Known rows, with every step that occurs
nagu -> kupi -> migo: [ 11.1  22.8   6.6  -0.5  29.1  17.9  -3.2  19.7 -11.1 -35.7 -37.3  10.3
   8.6  15.9 -19.1  37.4 -18.8  -2.6  -2.0  11.2   5.8 -13.3  25.9]
maguf -> migo -> soka: [  1.6   2.3  49.5 -18.6  23.1   8.0  -8.5  24.5 -17.9 -29.2   5.5   2.4
  -3.1  22.3 -12.7  49.6 -17.2 -18.5  14.3   2.1  10.5 -14.8  21.7]
nagu -> kupi -> migo -> simen -> tosanov -> soka: [ 10.0  13.3  18.4   4.8  36.6   5.0  -5.2  18.3 -13.3 -23.1 -11.3  26.2
 -14.3  15.2 -28.6  53.3 -23.9  21.2  83.0  16.0  20.8  -7.0  21.3]
migo -> maguf -> tosanov -> kupi -> nagu: [  4.5   8.0  18.1  -9.8  21.0   4.4  -1.4   0.1 -18.1 -29.9 -20.6 -21.3
   0.4  43.0 -33.1  29.8  24.4   9.7  -8.4  14.6  17.2  -3.0  57.3]
migo -> kupi -> nagu: [  9.3  22.2   9.7 -10.3   2.4  -2.6  -4.9  21.7 -10.2 -35.3 -58.2   2.8
   4.8  26.8 -24.1  48.5  14.2   4.4  -7.6   4.1  11.1   7.1  39.9]
soka -> tosanov -> kupi -> migo -> simen: [ 16.9  -1.4  22.1 -11.0  23.1   2.3  21.6  20.2 -15.0 -23.8 -25.6   9.1
   2.2  45.9 -22.4  37.7  17.2 -15.3  56.4   9.6  26.0  -3.1  38.1]
maguf -> migo -> simen -> tosanov: [  0.5  -3.7  30.1 -19.0  24.1   9.1   6.4  22.1 -27.7  -7.8  16.4   8.5
 -10.4  33.1 -16.5  55.7  32.6  19.9  46.5   4.1  10.8  -0.8  25.8]
soka -> tosanov -> kupi -> migo -> simen -> nagu -> maguf: [ 23.7   6.7  -0.9 -19.0  24.6   9.8  21.1  29.8  -6.3 -28.1 -29.6  16.8
 -10.9  53.9 -25.4  60.5  20.9  18.2  49.4   8.5  16.2   3.3  39.0]
maguf -> migo -> simen -> nagu -> soka: [  4.5  13.8   1.8  -4.7  27.9   1.4   1.0  35.6 -10.0 -22.6  -2.7  16.3
  -9.8  25.6 -28.7  50.7 -23.3  26.5  25.4   1.3  11.3   3.3  26.8]
soka -> tosanov -> kupi -> migo -> simen -> nagu: [ 24.7   4.4   6.9  -7.6  18.5   7.3  21.2  26.6 -12.6 -27.6 -41.9  18.8
   1.3  51.5 -25.7  43.1  18.4  -3.3  52.9   7.6  27.7   5.0  35.1]
simen -> nagu -> maguf -> tosanov: [ 16.1  25.1  -9.0 -16.9  29.0  13.4  -0.6  17.6 -20.4 -24.9 -11.4  -8.4
 -18.9  33.3 -22.2  55.3  42.1  37.6   3.6  15.7   8.6   0.0  28.4]
nagu -> soka: [  6.1  26.2   3.7   4.3  28.3   5.6  -9.0  32.5  -9.1 -27.6 -18.7  -9.3
  -5.8   4.7 -23.3  29.2 -16.7   1.6  13.5  10.6  11.0  -8.5  20.9]
maguf -> migo -> simen -> tosanov -> soka: [ -0.3  -3.7  40.3 -15.6  20.0   5.5  -0.3  19.2 -24.6 -11.1  26.3  15.2
 -14.3  24.3 -16.7  49.3  -2.2  15.1  79.2  11.4  16.6  -3.2  14.1]
maguf -> migo -> kupi -> nagu: [  3.0   9.5  26.0 -24.9  -0.4   4.2   1.2  22.6 -10.1 -32.3 -30.1  10.1
   5.7  33.3 -16.3  55.1   7.5   4.9 -19.4   0.7   4.6   3.3  35.7]
nagu -> simen -> tosanov: [ 12.1  18.1   4.7   6.7  27.6  20.3   5.0  20.8 -28.9 -13.1  -9.6  -0.9
 -10.3  17.3 -25.3  41.4  30.6  23.1  62.2  19.1  10.8  -2.7  21.5]
kupi -> nagu -> simen -> tosanov: [ 16.0  21.9   2.0  11.2  21.6  25.7   7.2  23.8 -25.6 -16.9 -28.3   0.9
 -10.6  27.4 -22.3  42.8  57.7  28.3  58.2  13.3   5.2  -4.8  31.3]
kupi -> migo -> simen -> nagu -> maguf -> tosanov: [ 11.6  15.2  -5.2 -10.3  45.1  12.4  19.4  12.3 -16.2 -25.5   2.0   3.4
 -17.7  50.1 -28.1  74.1  54.0  43.4  13.1  10.2   9.6  -6.6  44.5]
maguf -> migo -> soka -> tosanov: [ 13.4  -0.3  60.7 -26.4  23.5   7.1  -3.8  33.0 -15.7 -25.2  12.7   5.2
 -13.2  30.8  -7.0  46.8   3.0 -23.3  50.9   1.7  16.9  -9.2  11.7]
simen -> nagu -> maguf: [ 14.2  27.3 -10.7 -14.9  17.5  19.0  -6.2  30.6 -15.0 -30.6 -30.9  -1.4
  -6.4  26.9 -18.8  49.9  17.1  24.9  -1.0   9.8  -1.2  -0.2  24.7]
maguf -> tosanov: [  8.1  16.8  13.2  -8.2  27.2   4.2  -0.1   6.2 -28.4 -21.5  -6.7 -15.3
  -5.6  24.9 -19.2  33.5  38.6   5.0  11.8  15.8  17.7  -6.1  28.6]
soka -> tosanov: [ 18.8  16.2  23.2 -14.7  16.0   9.7  -1.6  29.2 -19.4 -22.4 -19.6  -5.3
  -3.3  27.5  -9.8  23.6  32.2 -12.7  42.4   9.9  14.0  -0.5  13.8]
nagu -> simen: [  9.6  22.2   0.7   5.9  23.4  11.1   5.3  13.5 -25.4 -22.9 -17.6  -2.2
   2.8  18.1 -27.7  28.3   4.8   8.8  37.1  18.9   6.2  -4.2  29.7]

Rows
[ 15.6  26.9 -18.6  -0.5  23.3 -10.4 -15.6  20.2 -17.3 -27.7 -58.5  24.2
  -2.7  23.9 -39.8  44.4 -28.8  32.5  42.3   6.6  16.4  17.8  36.6]	migo -> simen -> nagu -> kupi
[ 17.1   3.9   8.5 -14.7  19.0  -6.8   8.4  38.3  -5.9 -19.2 -14.2  20.8
 -15.1  36.9 -30.3  42.2 -31.7  13.5  68.7   5.2  28.0  13.3  25.5]	maguf -> migo -> simen -> nagu -> soka -> tosanov -> kupi
[ 14.4  17.6   0.6   7.5  16.3  12.6  -2.6  38.0  -8.1 -22.8 -43.8  -3.8
 -16.1  15.8 -23.7  41.2   8.7  10.4  40.1   9.5  21.5  -4.6  31.3]	simen -> tosanov -> kupi -> nagu -> soka
[ 25.9  30.9  -1.5   0.7  25.1  11.6  -5.9  47.6  -5.1 -25.8 -26.7   3.0
 -16.6  20.1 -21.1  30.5   6.6   8.3  45.2   8.0  18.9   4.9   8.7]	simen -> nagu -> soka -> tosanov
[ 13.8  32.4 -12.5   7.8  23.5  11.1 -10.4  38.7  -7.6 -31.1 -35.4   0.4
  -6.6  10.5 -27.4  34.4 -14.1  12.1   9.4   8.3  13.6  -0.1  18.1]	simen -> nagu -> soka
[  7.8  11.3   3.0 -22.5  23.4  -0.4   4.7   7.3 -21.6 -23.5 -13.1 -15.8
 -13.6  28.8 -24.0  47.7  11.3  18.1  13.2  21.7  17.5  -3.8  38.6]	nagu -> maguf -> tosanov -> kupi
[ 20.1  -2.1  42.1  -9.7  15.3   5.6  11.9  26.1 -14.7 -27.0 -16.7  15.7
 -12.6  42.4 -22.0  46.7  -8.3  -7.7  83.3   8.5  21.2  -4.2  34.4]	maguf -> migo -> soka -> tosanov -> kupi -> nagu -> simen
[  8.8  23.9  15.3   1.8  41.7  15.6 -12.8   6.0  -5.4 -40.2  -3.4   8.9
  -6.7  23.9 -37.9  38.3 -36.3  28.1  10.7  22.2  18.0  -5.9  27.7]	simen -> nagu -> kupi -> migo -> maguf -> tosanov -> soka
[  0.9   5.2  21.8 -15.4  27.8  -1.4  -3.8  -0.3 -21.6 -26.2  -2.6 -23.5
   0.5  32.2 -37.2  26.4  -2.4   4.8  -4.3  20.0  22.0  -0.7  46.8]	migo -> maguf -> tosanov -> kupi
[ 18.9  24.2  11.9   6.2  35.0  13.8 -12.8  29.7  -4.5 -44.9 -49.1  23.7
  -3.7  18.6 -29.2  59.4 -38.9  -1.5  17.4   3.7  17.2  -9.6  24.9]	simen -> nagu -> kupi -> migo -> soka
[ 18.9   7.8  48.9  -7.9  36.1  17.0   4.0  33.9  -9.1 -33.7  -5.5   1.1
  -8.7  31.5  -9.5  49.0  22.7 -31.9  46.3   3.7  19.8 -19.7  19.5]	kupi -> migo -> soka -> tosanov
[ 12.1   4.5   5.5  -2.5  11.1   1.1   5.2  19.1 -23.2 -16.3 -48.4   5.6
  -7.9  39.7 -28.3  48.9  38.2  16.4  62.1   6.6  22.3   5.6  49.3]	migo -> simen -> tosanov -> kupi -> nagu
[ 11.6  18.9  -5.5  -3.6  18.2  -0.6  -1.2  20.8 -21.9 -24.7 -39.9  10.6
   1.9  34.0 -32.0  43.2  11.5  18.7  30.2   4.6  14.5   9.6  36.1]	migo -> simen -> nagu
[ 23.5  12.5  15.3 -12.4   0.2   8.3   4.7  25.6 -15.7 -26.9 -55.3  -1.6
   1.2  39.7 -12.7  23.2  30.1 -14.5  43.3   9.1  20.0   0.5  31.6]	soka -> tosanov -> kupi -> nagu
[ 11.4  -2.2  39.0  -1.8  29.2  19.2   5.5  29.1 -12.4 -29.0 -22.7   2.9
  -8.7  23.3 -20.4  61.2   1.0 -22.0  39.5   8.7  29.0 -18.9  28.3]	simen -> tosanov -> kupi -> migo -> soka
[ 19.2  15.9  10.8  -6.2  19.0  -2.0  -2.0  37.7  -6.1 -24.5 -28.5  -3.9
 -11.0  14.9 -22.8  20.5 -23.9 -14.2  54.8  13.8  27.6   1.4  19.0]	nagu -> soka -> tosanov -> kupi
[  0.0   8.6  31.6  -8.0  46.4  22.2   7.9   3.4 -15.9 -31.5  24.2 -21.3
   2.4  38.0 -24.9  39.1  39.4   4.5 -29.4  14.0   8.0 -18.7  42.4]	kupi -> migo -> maguf -> tosanov
[ 22.8  19.7   2.0   6.4  41.0  10.7  13.2  42.2  -0.2 -26.9 -14.6  14.8
 -15.7  36.2 -26.5  49.3  17.6  12.7  54.7   3.2  19.5  -1.4  24.0]	kupi -> migo -> simen -> nagu -> soka -> tosanov
[ -1.6  -1.5  32.9 -26.4  26.4   7.9   0.2  24.2 -18.2 -11.6  39.4  12.9
 -26.8  26.4 -15.1  66.0   2.1  36.6  76.1  13.7   5.5  -5.2  16.3]	nagu -> maguf -> migo -> simen -> tosanov -> soka
[ 20.0  27.0  11.0  -7.1  16.0  -7.3  -4.9  43.2   4.7 -31.0 -42.3   3.5
 -17.5  22.0 -26.3  47.7   6.5   9.0  36.6   3.6  19.8  10.0  26.7]	migo -> kupi -> nagu -> soka -> tosanov
[ -0.4   8.3  21.5 -31.4  18.7  19.4   2.0  24.3 -17.5 -24.2  12.8  -2.7
  -4.2  27.2  -6.0  51.1   8.3  12.1 -10.0   8.9  -9.4 -11.7  21.6]	nagu -> maguf -> migo
[ 12.1  20.2  -1.5   5.9  23.0  -1.5   1.2  17.5 -11.5 -27.6 -32.2 -12.6
 -13.9  22.9 -28.4  35.3   7.1  10.0  20.1  14.9  27.3  -6.5  40.8]	maguf -> tosanov -> kupi -> nagu -> soka
[ 14.1   0.5  28.0  11.4  36.4  19.7  15.3  23.3 -16.7 -26.4 -15.9   9.2
 -12.4  22.6 -32.8  61.4  -8.0  -4.9  71.0  16.4  26.6 -16.7  33.8]	nagu -> simen -> tosanov -> kupi -> migo -> soka
[ 22.7  14.9   7.2 -23.1   6.6  10.4   5.3  30.3 -10.1 -28.0 -43.2  -4.1
 -10.9  42.6 -10.7  40.0  33.4   5.8  40.9  10.3   8.4  -1.1  33.7]	soka -> tosanov -> kupi -> nagu -> maguf
[ 11.5  22.6   4.3  -1.6  46.4  19.3  -6.2   9.5  -9.3 -37.5 -12.6   1.8
  -2.6  33.4 -37.2  44.6  -4.9  31.4 -21.1  13.9  11.3  -3.8  38.5]	simen -> nagu -> kupi -> migo -> maguf -> tosanov
[ 12.7  -4.3  22.6 -35.4  11.8  -1.2  16.1  25.3 -12.7 -19.5 -10.2  11.6
 -14.8  58.3 -14.1  55.8  25.3  20.1  57.7   3.8   6.8   3.5  42.9]	soka -> tosanov -> kupi -> nagu -> maguf -> migo -> simen
[ 21.5  27.3   9.9   2.2  23.0  10.5  -3.7  40.9  -2.9 -27.0 -29.0  -5.0
 -16.0  24.1 -12.7  28.6  31.2   0.7  46.4   4.6  11.6  -5.7  19.4]	kupi -> nagu -> soka -> tosanov
